Each row was made from one walk, in order. Every step used is in the known rows, and no mark comes twice. Write each row's walk.
Known rows:
tego fogapal: [ 46  44 -41 -25  18  -6 -19  39   0  -3  20   7  21  -6 -43 -38  37  17
  12  19 -31   1]
rokiz zelin tego fogapal: [  5 -18 -42 -38  14   1   0  51  20   7  19  15  21  16 -20 -17  44  25
 -23  32  -7  28]
degud giden fogapal tego zelin rokiz: [ 30  16   9 -27 -16 -39 -27  14 -20  16  39   8   6  22  -9  26  38  12
 -12 -31  38 -31]
fogapal giden degud: [ 31   7 -48   6 -20  -5 -59  45   1  -3  14  14  15   9 -36 -12   2 -12
  61  -7  26 -44]
linot fogapal: [ 73  59 -49  -8  22 -14 -18  45  18 -16  -2  14  22   0 -51 -41  40  12
  36  28   0 -18]
rokiz zelin: [ 35  22 -74 -28  12 -12 -22  65  38   8  22  14   4  -9 -31 -26  20 -11
  21  23  25  19]
fogapal tego zelin: [ 37  23 -26 -16   9   8 -49  48  17  -3  29 -11 -12  -4  -2 -13  47  14
 -11   3  20 -11]
linot bonek rokiz zelin tego fogapal giden: [-58 -54 -27  -9  22 -29   5   2 -11  23  -4  62  40  14  28  44  19 -18
 -38  20  25  19]
bonek rokiz zelin: [ -9  20 -69 -36  14 -12 -13  22  32  12  19  27  -4   1 -10 -11   4 -27
   9  17  32  20]
bonek linot: [ 19  52 -23 -16  -9 -15 -54  42  19  -9  13  -7  -7  -4 -36 -39  15   1
  48  16  -4   1]
tego fogapal linot bonek: [ 11  21   9   3  36 -34  -7   9 -28  17   8  19  46  -8 -28 -23  35   2
  11  26 -34   0]
rokiz zelin tego fogapal linot bonek: [-30 -42   7  -6  31 -24  10  19  -7  27   8  26  47  12  -5  -1  42   9
 -25  39 -11  28]
bonek rokiz: [ 22  44 -41 -26   6 -11 -30  21  17  -1   8  20 -11   4 -21 -20  12 -22
  27   4  -1 -17]
degud giden fogapal linot bonek rokiz: [-17  44  34   5  -6 -76 -17 -36 -38  36   2  35  30  13 -23  25   3 -27
  41 -18  15 -56]
degud giden fogapal linot bonek: [ 25  47  26  17  -6 -76 -26   4 -34  30   4  23  38   4 -44   8  19 -11
  54 -14  10 -59]
fogapal linot bonek rokiz zelin tego: [-51 -43   6  -9  21 -31  -2   3  11  26  -3  40  15  23  17  18  16 -27
 -10  25  16  10]
giden fogapal: [ 54  33 -32 -20  -6 -37 -28  26  16  -2  28   3   9  -8 -48 -40  24  10
  46 -21   8 -40]
tego fogapal linot bonek rokiz zelin: [-60  -3 -14 -16  44 -33  18 -30 -17  35  17  38  47  -3   4   2  11 -18
 -18  36   4  37]
degud giden fogapal tego: [ 55  60 -11  -6 -26 -30 -39  20 -11  -7  21   3   8  16 -40   8  32   8
  30 -34  28 -82]
fogapal giden: [ 47  18 -36  -9 -10 -15 -67  75   8  -5   6  39   3  -4 -16  -8  16 -17
  37  -2  34 -32]
fogapal tego zelin rokiz: [ 35 -10 -14 -29  13   1 -28  40   8  -2  32   4 -10   9   8   0  45   1
 -27  -5  18   6]

Write each row's walk:
[ 37  21 -52  13  -2  -7 -38  27  -4 -11   2  21  41  14 -46 -18  12   5
  60  13  34 -44]
linot fogapal giden degud
[ 25 -23  -3 -35   3 -25 -21   3   3   5  49  -1   1   6   4  -9  39  16
 -20 -31  31 -15]
giden fogapal tego zelin rokiz
[-77 -66 -35   4  12 -20  13 -26 -19  24   5  37  49  26   6  42   8 -12
 -14  16  17   7]
linot bonek rokiz zelin tego fogapal giden degud
[ 59  71 -22 -14 -24 -49 -36  35  -7   9  16  13  13   4 -58  -7  21   5
  54 -19  15 -56]
degud giden fogapal
[ -2  12   3 -21  19  -4 -24   1  -2 -10  23  -1  14  19   4 -13  40  23
 -21  24  30  23]
bonek linot fogapal tego zelin rokiz
[-41 -21  39  -8  25 -25   1 -24 -27  17  -4  31  33  24   5   6  34  -1
 -19  20 -39  -8]
zelin tego fogapal linot bonek rokiz
[-67 -34   7 -47   9   6  -7  -2  -2  23  24  36  24  34  15  -4  16  10
 -36  36  10  28]
bonek rokiz zelin tego fogapal linot
[ 24  56 -16  -1   8   4 -35   9   9 -33   7 -10  16  13 -26 -31  34  22
  21  21  15 -27]
bonek linot fogapal tego
[ 28  12 -14 -21   1 -18 -41  11  11   1  47 -15   0  -7  -5 -18  42  28
  -4 -25  34 -33]
giden fogapal tego zelin
[-26 -33   0 -40   9   5 -15  39   4  17  25  23  32  24  -7 -20  33  27
 -24  40   3  26]
rokiz zelin tego fogapal linot
[ 28  65 -27  -6  10 -18 -34  23  13 -17   3   1  19   4 -46 -46  24  19
  45  37   3   1]
bonek linot fogapal
[  5 -10  29 -26   0   4 -32  36 -11   4  15  16  23  28 -16 -29  43  31
  -7  25 -30 -12]
zelin tego fogapal linot
[-21 -28 -38  -8  25 -33  14  16  26  16 -11  31   5  12   2  20  26 -31
 -10  16   6  15]
linot bonek rokiz zelin tego
[ 38  -1 -27 -36  15 -20 -24  56  13  16  24  14  -6   0 -13 -16  37  -3
  -2  11   4  32]
tego zelin rokiz
[ 23  16  11 -19 -10 -34 -43  14   2   9  33  12  17   1 -31 -44  14  13
  45 -14  19 -43]
giden fogapal linot
[ 10  41 -19   1  -6 -20 -62  36   0 -14  -3  31  27   4 -21 -20  10   8
  43  27  45 -14]
bonek linot fogapal giden
[ 28  18 -31 -17   2 -11 -47  51 -14   0  15  37  31  -4 -19 -13  23   5
  10   8  13 -13]
tego fogapal giden
[ 10   7 -42  -5  -7   1 -37  22 -22   0  24  13  40   7 -38 -14  10  11
  35   6   4 -25]
tego fogapal giden degud
